Each row was made from one small tree. Brackets hold a mark, then the marks that hang from it, in alphabetical order. Every link used is in the known rows. Write each row's tree.
Known rows:
{E {Z M}}: -.04,.12,.10,.16,.00,-.07,.06,-.15,.00,.50,-.11,-.06,.16,.37,.33,-.22,-.07,.27,-.14
{N {Z G M}}: .01,.05,.20,.00,-.01,-.21,.16,-.06,.05,-.12,-.03,-.11,-.06,-.22,.27,.00,-.09,.12,-.26
{N {Z G}}: -.01,-.03,.17,-.15,.06,-.28,.21,.09,.08,-.23,-.17,-.20,.04,-.44,.22,-.12,-.21,-.06,-.10
{D Z}: -.12,.12,.06,-.28,.04,.27,-.04,-.05,.23,.18,-.29,-.04,.07,-.35,.20,-.32,-.17,.07,.19
{E {Z G M N R}}: -.01,-.04,.28,.25,.09,-.30,-.18,-.22,-.04,.10,.16,.19,-.26,.32,.30,.04,.25,.05,.03
{M {Z E G}}: -.12,-.09,-.34,-.23,-.08,-.40,.00,-.02,.21,-.39,-.11,.16,-.16,-.22,.08,-.15,-.02,.05,.03
{G W {Z M R}}: -.08,-.10,-.13,-.01,-.16,.52,.27,.13,-.03,.50,-.03,.06,.44,.24,-.10,.07,-.25,-.01,.16
{M {Z R}}: -.14,.02,-.27,-.24,.04,.29,-.06,.01,.33,.02,-.23,.08,-.04,-.05,-.10,-.15,-.23,.02,.28
{D {Z M}}: -.10,.21,.10,-.13,-.03,.36,-.09,-.18,.21,.29,-.16,.05,.00,-.12,.27,-.21,-.04,.26,.02
{N {Z E {G W} M R}}: -.17,-.12,-.06,.19,-.26,-.29,.17,.07,-.11,-.15,.15,.23,-.21,-.01,-.19,.18,-.16,-.12,-.26
{G {W M} Z}: .13,-.10,-.06,-.24,.07,.64,.31,.24,-.17,.42,-.15,-.44,.72,.00,-.13,-.09,-.21,-.15,.15
{Z E G M R}: .05,.02,-.05,.43,-.19,-.39,-.11,-.17,.15,-.22,.23,.40,-.38,.10,-.05,.11,.05,.28,-.20
{M {Z E {G W} N R}}: -.22,-.20,-.33,-.21,-.06,-.20,-.06,.08,-.03,-.37,.10,.30,-.15,-.10,-.23,.08,.11,-.25,.33
{N Z}: -.11,.07,.12,-.15,.05,-.01,.22,.17,.06,.15,-.28,-.27,.24,-.27,.09,-.17,-.37,-.02,-.11
{N {Z G M R}}: -.03,.01,.21,.11,-.04,-.11,.04,-.08,.13,-.13,.04,.09,-.29,-.11,.09,.13,-.13,.03,-.19
{N {Z E G M R}}: -.16,-.05,.07,.22,-.20,-.43,-.01,-.05,.07,-.23,.10,.22,-.41,.00,-.04,.18,-.11,-.02,-.36
{R {Z E {G W} M N}}: .07,.14,-.07,.18,-.11,-.30,-.02,-.06,-.19,-.06,.31,.11,-.06,.16,.14,.21,.50,.04,-.25
{N {Z E}}: -.25,.00,-.02,-.03,-.11,-.33,.18,.22,.01,.02,-.19,-.13,.10,-.16,-.07,-.09,-.32,-.06,-.28
{E {Z R}}: -.08,-.03,.07,.13,.05,-.05,.00,-.02,.09,.35,-.17,.04,.03,.24,.08,-.23,-.23,-.03,.11
{M Z}: -.12,.07,-.26,-.37,.07,.19,.05,.04,.25,.04,-.28,-.12,.19,-.16,.08,-.27,-.21,.12,.20
{Z M}: .10,.24,.00,.14,-.01,.15,.08,-.08,.12,.33,-.03,-.09,.22,.04,.17,-.12,-.09,.47,-.09
{G W {Z E M N}}: -.21,-.12,-.15,-.01,-.20,.06,.21,.19,-.28,.40,.08,-.02,.54,.23,-.03,.14,.05,-.03,.02
{W {G {Z N R}} M}: .36,.04,.25,-.11,.43,.60,-.26,.11,-.17,-.01,-.11,-.36,.11,.21,-.19,.38,.06,-.02,.14
{E {Z {G {W M}} N R}}: .13,-.15,.22,.08,.18,-.01,-.07,-.01,-.29,.08,.14,-.09,.00,.17,-.04,-.01,.19,-.29,.25

Which tree is each row?
-.06,.04,.10,.27,-.03,.02,-.07,-.17,.07,.48,-.06,.15,-.06,.49,.14,-.11,-.10,.17,-.06 | {E {Z M R}}
.18,.05,.05,-.31,.29,.22,-.21,-.10,.04,-.26,-.01,-.33,.02,-.17,.07,-.04,.29,-.02,.17 | {W {M {Z G N}}}
-.19,-.09,.00,-.04,-.12,-.21,-.20,-.10,.27,-.30,-.06,.39,-.45,-.29,.02,-.11,-.03,-.11,.10 | {D {Z E G R}}
.12,-.10,.14,-.07,.08,.18,.17,.14,-.13,-.16,-.01,-.17,-.04,-.24,-.22,.05,-.19,-.32,.00 | {N {Z {G {W M}} R}}
.21,.09,.00,.04,.06,-.13,-.07,.02,-.28,-.17,.22,-.17,.02,.02,-.04,.14,.49,-.17,-.18 | {R {Z E {G {W M}} N}}
.18,-.11,-.12,.22,-.08,-.04,.06,.09,-.16,-.22,.19,.10,-.10,-.05,-.41,.05,-.01,-.13,.00 | {Z E {G {W M}} R}
.36,.01,.00,-.02,.09,.19,.24,.05,-.16,-.10,.04,-.29,.28,-.31,-.05,-.16,-.02,.08,.13 | {Z {G {W M}}}
-.02,-.17,.02,.05,-.09,-.14,.11,.16,-.20,-.25,.07,-.04,-.13,-.13,-.35,.12,-.16,-.34,-.19 | {N {Z E {G {W M}} R}}
-.19,.00,.13,.09,-.10,-.20,-.39,-.22,.12,-.22,.19,.43,-.53,-.03,.10,.13,.31,-.02,.03 | {D {Z E G M N R}}
-.05,-.04,-.26,-.15,.04,.42,-.08,.14,-.18,.07,.07,-.10,.16,.14,-.49,.06,.06,-.21,.18 | {G {W {M {Z E N R}}}}
-.08,.18,.01,.25,-.08,-.24,-.12,-.03,-.06,.19,.17,.04,.11,.19,.02,.08,.20,.35,-.21 | {Z E M N}
-.20,-.08,-.12,.17,-.23,.03,.00,.03,.14,.30,-.01,.21,.09,.36,-.05,.15,-.15,.06,-.15 | {G {Z E M R}}
.24,.03,-.06,-.29,.20,.26,-.08,-.12,.14,-.25,-.10,-.29,.00,-.18,.03,-.16,.08,.06,.08 | {W {M {Z G}}}
-.04,-.07,-.19,-.23,.04,.01,-.06,-.07,.32,-.34,-.12,.19,-.23,-.22,.06,-.12,-.10,-.03,.28 | {M {Z G R}}
.00,-.08,.16,.20,.03,-.15,.00,-.12,-.23,.18,.19,.20,-.06,.32,.14,.06,.19,-.04,.18 | {E {Z {G W} M N R}}
.07,-.13,.05,-.15,.15,.70,.09,.24,-.24,.38,.04,-.31,.53,.15,-.28,.14,.01,-.35,.31 | {G {W M} {Z N R}}
.28,.14,-.18,-.22,.24,.28,-.27,.01,-.06,-.28,-.21,-.25,-.12,.15,-.30,.15,-.03,.23,-.09 | {W G {M {Z E}}}
.21,.11,-.07,-.08,.02,.00,.23,.02,-.03,-.05,-.03,-.10,.15,-.23,.20,-.13,.11,-.02,.01 | {R {Z {G W}}}
.06,.12,.04,.06,.04,-.52,-.15,-.02,.01,-.27,.10,.02,-.16,-.07,.22,.08,.43,-.04,-.21 | {R {Z E G N}}
-.01,.02,.07,.39,-.09,-.44,-.24,-.14,.01,-.22,.34,.34,-.35,.14,-.01,.24,.32,.18,-.10 | {Z E G M N R}
